Known rows, with every way that one mark hangs from another:
z145(z522(z380 z502(z566(z624 z721)))): [ 1.22 -0.95 -2.65 -0.99  1.63  2.58 -0.67  2.28  0.44 -2.62 -0.29 -3.91
 -1.41 -3.60 -0.19  1.77  0.67  0.12  2.31  0.32 -1.81  2.42  4.82]
z380(z522(z145 z502) z721(z566)): [-0.12  1.58 -4.75 -1.62  1.23  0.14  0.03  1.48  2.41  1.95 -2.58 -3.15
  1.35 -0.72 -0.70  1.45  2.95 -1.00  1.53 -1.67 -1.15 -0.22  5.01]
z145(z522(z502 z855)): [ 0.22 -1.09 -4.31 -1.25  1.10  1.14 -0.94  1.57  1.49  0.51 -2.28 -3.96
  0.71 -2.96 -0.27  0.18  0.31  0.93  1.55  0.69 -1.64  3.53  5.82]
z721(z380 z566): [ 2.02  0.60 -1.84 -1.14 -0.59 -0.53  0.66  2.52  2.99  1.69 -2.70 -1.29
 -0.93 -1.84  0.44  0.61  1.58 -0.41  2.89  0.11  0.10 -0.22  4.19]
z145(z522(z380 z502(z566))): [ 1.13 -0.72 -3.77 -0.79  0.72  2.71 -0.98  1.75 -0.32 -1.39 -0.60 -3.85
 -1.12 -2.64 -0.74  0.58  0.65  0.44  1.95  0.37 -1.86  1.69  5.27]
z522(z145 z380(z721) z502(z566(z624)) z855): [ 1.86  0.13 -5.23 -0.29  3.10  3.98  0.18  4.08  1.97 -0.39  0.90 -3.79
  0.79 -2.98  0.10  1.90 -0.88 -0.84  1.37 -0.59 -2.12  1.50  6.01]
z145(z522): [ 0.60 -1.18 -2.60 -1.49 -0.08  0.70 -1.07  1.63  1.36  0.05 -1.59 -2.84
 -0.25 -2.54 -0.61  0.43  1.76 -0.35  2.06  0.77 -1.38  1.68  4.34]
z522(z145 z380(z721) z502(z566) z855): [ 1.79  0.58 -5.52 -0.24  2.34  4.15 -0.70  3.23  1.01  0.29  0.35 -4.29
  0.75 -2.35 -0.49  1.36 -0.95 -0.79  1.45 -1.24 -1.96  0.75  5.89]
z624(z566(z721(z380(z522(z855)))) z860): [ 1.71 -1.89 -2.42 -2.60  0.56 -0.52  0.76  2.66  1.80 -0.20 -2.87 -2.64
  0.68 -3.42 -1.59  0.66  2.30 -2.27  2.39 -0.81 -0.29  3.50  3.53]
z624(z566): [ 1.44 -1.29 -1.33 -1.97 -0.76  0.67 -0.13  3.86  1.52 -0.01 -0.56 -1.89
  0.71 -3.05 -1.74  0.64  1.81 -1.79  2.10  0.58 -0.79  1.22  3.88]
z566(z624(z860) z721(z380(z522(z855)))): [ 1.79 -1.33 -2.37 -2.19  2.05 -0.74  0.98  1.69  2.94 -0.92 -3.13 -2.11
  0.22 -3.03  0.12  1.25  2.74 -1.50  2.98 -0.57 -0.63  3.20  3.38]
z624(z566 z860): [ 1.63 -2.41 -1.73 -2.98  0.23  0.39  0.03  3.21  1.50 -0.18 -0.73 -1.64
  0.75 -3.51 -2.24 -0.07  2.45 -2.25  1.81  0.73 -0.56  2.18  3.75]
z721(z380(z522(z145 z855))): [ 1.02 -0.13 -4.41 -0.54  0.19  0.55  0.64  2.06  2.38  1.45 -2.98 -2.60
  1.63 -1.73  0.31  0.45  1.17 -0.70  2.15 -0.80 -0.71  1.82  4.15]
z566(z624 z721(z380(z522(z502 z855)))): [ 1.08 -0.26 -2.65 -1.34  1.63 -0.18  0.90  1.96  2.75 -0.69 -3.33 -2.90
  0.70 -2.55  0.43  1.94  1.90 -0.60  2.95 -0.92 -0.81  3.05  4.10]
z566(z624(z860) z721): [ 1.90 -1.51 -0.67 -2.64  1.94  0.11 -0.45  2.07  2.26 -1.47 -1.05 -1.65
 -0.16 -3.69 -0.56  1.28  2.65 -1.95  2.84  0.29 -0.93  2.09  2.98]
z502(z522(z145)): [ 0.81 -0.43 -2.84 -1.27 -0.54  1.49 -2.23  1.47  2.90  0.22 -0.64 -2.40
  1.79 -2.65 -0.57  0.33  0.99 -1.29  2.50  0.38 -1.06  0.43  3.67]
z380(z522(z502(z566))): [ 0.54  0.32 -3.84 -1.07  0.53  1.25 -0.62  1.09  0.71 -0.96 -2.29 -3.31
  0.53 -1.67 -1.06  0.65  2.64  0.45  2.80 -1.19 -2.16  1.25  4.94]
z860(z624(z566(z721))): [ 2.34 -1.12 -0.12 -2.91 -0.43  0.07 -0.56  4.41  0.25 -0.21 -1.17 -1.66
  0.17 -5.14 -2.47  0.47  2.92 -2.48  3.00  0.40 -0.43  1.22  3.20]
z624(z566(z721(z380)) z860): [ 1.99 -2.46 -0.77 -2.63  0.19  0.26  0.22  3.44  1.72 -0.66 -1.55 -2.06
  0.14 -3.96 -1.90  0.75  1.91 -2.76  2.31 -0.18  0.04  2.53  2.88]
z860(z624(z566(z721(z380(z522(z145 z502)))))): [ 1.12 -1.01 -2.17 -2.04  0.06  0.66  0.71  4.16  0.47  0.53 -2.52 -2.69
  1.83 -4.81 -2.02  0.60  2.55 -1.99  2.26 -0.54  0.03  2.46  3.45]
z380(z522): [ 0.79  0.34 -2.69 -1.80 -0.27 -0.53 -0.58  0.75  1.12 -0.10 -2.80 -2.13
  0.59 -1.03 -0.97  0.32  3.86 -1.05  2.94 -0.75 -1.39  0.26  3.64]
z566(z624(z860) z721(z380(z522(z502)))): [ 1.02 -1.26 -2.15 -2.32  2.17 -0.34  1.09  1.36  2.27 -1.43 -3.21 -2.30
  0.50 -2.71 -0.26  1.34  3.26 -1.42  2.92 -0.83 -0.47  3.06  3.27]

Rows:
[ 1.81 -0.12 -2.42 -2.72  1.81 -0.53  0.48  2.75  3.68  0.72 -1.30 -1.19
 -0.71 -2.05 -0.51  1.37  3.29 -1.92  2.19  0.06 -0.89 -0.06  4.65] : z380(z721(z566(z624(z860))))
[ 2.40  0.22 -4.53 -1.90  2.70  1.11  0.75  3.28  2.80  1.63 -0.19 -2.08
  0.13 -2.31  0.49  1.11  0.97 -1.90  1.20  0.24 -0.62  0.50  4.89] : z522(z145 z380(z721(z566(z624(z860)))) z855)
[ 1.98  0.37 -3.06 -0.89  0.70  2.89 -0.75  2.07 -0.36 -1.46 -0.28 -3.04
 -0.87 -2.17 -0.89  0.53  0.83 -0.35  2.72 -0.43 -1.63  0.35  4.77] : z522(z380 z502(z566))
[ 2.56  0.75 -3.40 -1.72  1.08  0.83 -0.69  2.33  0.84  0.31 -0.86 -2.57
 -0.51 -0.97 -0.62  0.75  1.36 -2.29  2.25 -0.68 -1.29 -0.37  4.65] : z522(z380(z721) z855)
[ 1.88 -0.55 -2.09 -2.56  1.44 -0.70  0.80  2.35  3.32  0.60 -1.46 -0.68
 -0.57 -2.95  0.22  0.50  2.79 -0.44  2.45  1.21 -0.57  0.80  4.33] : z721(z566(z624(z860)))
[ 1.31 -0.79 -4.92 -0.93  2.52  2.55 -0.03  3.17  1.38 -1.13 -0.40 -4.18
 -0.84 -2.77 -0.20  1.62  0.02  0.02  1.52  0.07 -2.42  2.64  6.48] : z145(z522(z380(z721) z502(z566(z624)) z855))
[ 1.97 -0.81 -0.36 -1.22  0.75  0.15  0.38  3.10  2.92 -0.91 -1.71 -1.76
 -0.37 -3.24  0.27  2.11  1.66 -1.91  3.20 -0.22 -0.33  1.69  2.94] : z566(z624 z721(z380))
[ 1.97  0.49 -4.00 -0.18  2.03  4.13 -1.24  2.25  0.29 -0.49  0.07 -4.46
  0.54 -3.57  0.03  1.39 -1.63 -0.09  2.09 -0.96 -1.51  1.92  4.93] : z522(z145 z380 z502(z566(z721)) z855)
[ 0.58 -0.15 -4.44  0.06  0.46  2.05  0.48  2.18  1.75  0.30 -2.39 -3.26
  1.32 -2.23 -0.29  0.88  1.08  0.02  2.38 -1.39 -1.32  1.56  4.61] : z721(z380(z522(z145 z502(z566))))
[ 1.93 -0.42 -3.40  0.08  0.31  2.75 -2.08  2.46  3.63 -0.68 -0.75 -3.97
  0.67 -4.20  0.14  1.58 -1.64 -0.36  3.33 -0.89 -1.51  2.03  4.38] : z502(z522(z145 z855) z566(z721(z380)))
[ 2.69  1.65 -3.59 -1.83  0.98 -0.10 -0.16  2.37  1.63  1.29 -1.30 -2.22
 -1.25 -0.95 -0.16  0.90  1.49 -1.60  2.22 -0.52 -0.77 -0.94  5.14] : z522(z380(z721(z566)) z855)
[ 1.20 -1.59 -2.99 -0.47  2.56  3.41  0.25  3.31  2.79 -0.89 -0.35 -3.25
  1.05 -4.76 -0.06  1.70 -0.20 -0.36  2.20 -0.45 -1.21  3.19  4.24] : z522(z145 z502(z566(z624(z860) z721(z380))))
[ 2.24 -0.10 -4.57 -0.58  1.79  3.09 -1.09  3.50  3.48 -1.21  1.23 -3.12
  0.44 -3.15  0.02  1.96 -0.47 -1.41  2.32 -0.07 -2.35  0.68  5.21] : z502(z522(z145 z380(z721) z855) z566(z624))
[ 2.41 -0.17 -3.24 -0.58  1.22  3.02 -1.68  2.66  2.94 -2.02  0.92 -3.41
  0.08 -4.24  0.37  2.09 -0.96 -0.85  3.10  0.12 -1.79  1.66  4.32] : z502(z522(z145 z380 z855) z566(z624 z721))
[ 1.57 -0.71 -3.72 -1.34  0.44  0.97 -0.73  1.55  0.42 -0.09 -1.33 -3.20
 -0.71 -2.23  0.04  0.19  0.71 -0.27  1.78  0.88 -1.20  1.93  4.85] : z145(z522(z380 z855))
[ 1.86  0.16 -4.08 -1.20  0.02  1.65 -1.88  1.42  2.17  0.03 -0.32 -2.83
  1.30 -2.41  0.01  0.06 -0.17 -1.33  2.44  0.54 -0.93  0.65  4.10] : z502(z522(z145 z380 z855))
[ 2.00 -1.05 -2.39 -1.96 -0.01  0.20  0.60  4.50  1.06  1.07 -2.49 -2.43
  1.54 -4.93 -1.48  0.52  2.17 -2.08  2.52 -0.32 -0.05  2.56  3.64] : z860(z624(z566(z721(z380(z522(z145 z855))))))
[ 1.47 -1.92 -1.57 -2.73  0.17 -0.48  0.66  2.54  1.51 -0.58 -2.56 -2.25
  0.36 -3.15 -1.98  0.81  3.14 -2.75  2.54 -0.83 -0.12  2.70  2.81] : z624(z566(z721(z380(z522))) z860)
[ 1.48 -0.84 -3.70  0.29  2.50  3.48  0.11  3.90  3.12 -0.14 -0.58 -3.99
  1.26 -4.73  0.82  2.11 -1.88  0.56  2.15 -0.58 -1.52  3.76  5.37] : z522(z145 z502(z566(z624 z721(z380))) z855)
[ 1.85 -2.13 -0.70 -3.06  0.55  0.35 -0.72  2.85  1.30 -0.72 -0.91 -2.16
  0.33 -4.05 -2.27  0.69  2.29 -2.61  2.23 -0.01 -0.46  2.38  3.06] : z624(z566(z721) z860)
[ 2.90 -0.86 -2.73 -1.93  1.91  1.80 -1.62  1.70  2.60 -3.11  0.11 -2.81
 -1.13 -4.00 -0.31  1.32  0.51 -0.95  3.68  0.14 -1.92  1.98  4.33] : z502(z522(z380 z855) z566(z624(z860) z721))
[ 0.71  0.31 -4.19 -2.46  2.08 -0.64  1.04  2.19  3.59  1.39 -1.96 -1.72
  0.88 -1.59 -0.48  1.53  4.07 -1.85  1.62 -0.73 -1.17  0.32  4.33] : z380(z522(z145) z721(z566(z624(z860))))
[ 1.71 -0.34 -4.09 -2.02  1.55 -1.81  2.30  1.97  4.00  1.13 -3.71 -1.20
 -0.18 -2.19  1.05  0.58  2.85  0.10  2.63  0.19 -0.31  2.27  4.91] : z721(z380(z522(z855)) z566(z624(z860)))
[ 1.97 -0.89 -1.00 -2.52 -0.67 -0.83  0.51  3.92  0.41 -0.09 -2.91 -1.89
  0.33 -4.24 -2.24  0.48  3.74 -2.42  3.26 -0.46 -0.09  1.56  3.12] : z860(z624(z566(z721(z380(z522)))))
[ 2.57  0.27 -3.71 -0.96  0.03  2.09 -2.13  1.48  1.70 -1.56 -0.13 -3.02
 -0.69 -2.59 -0.38  0.49  0.00 -0.25  3.40  0.07 -1.95  0.45  5.05] : z502(z522(z380 z855) z566)
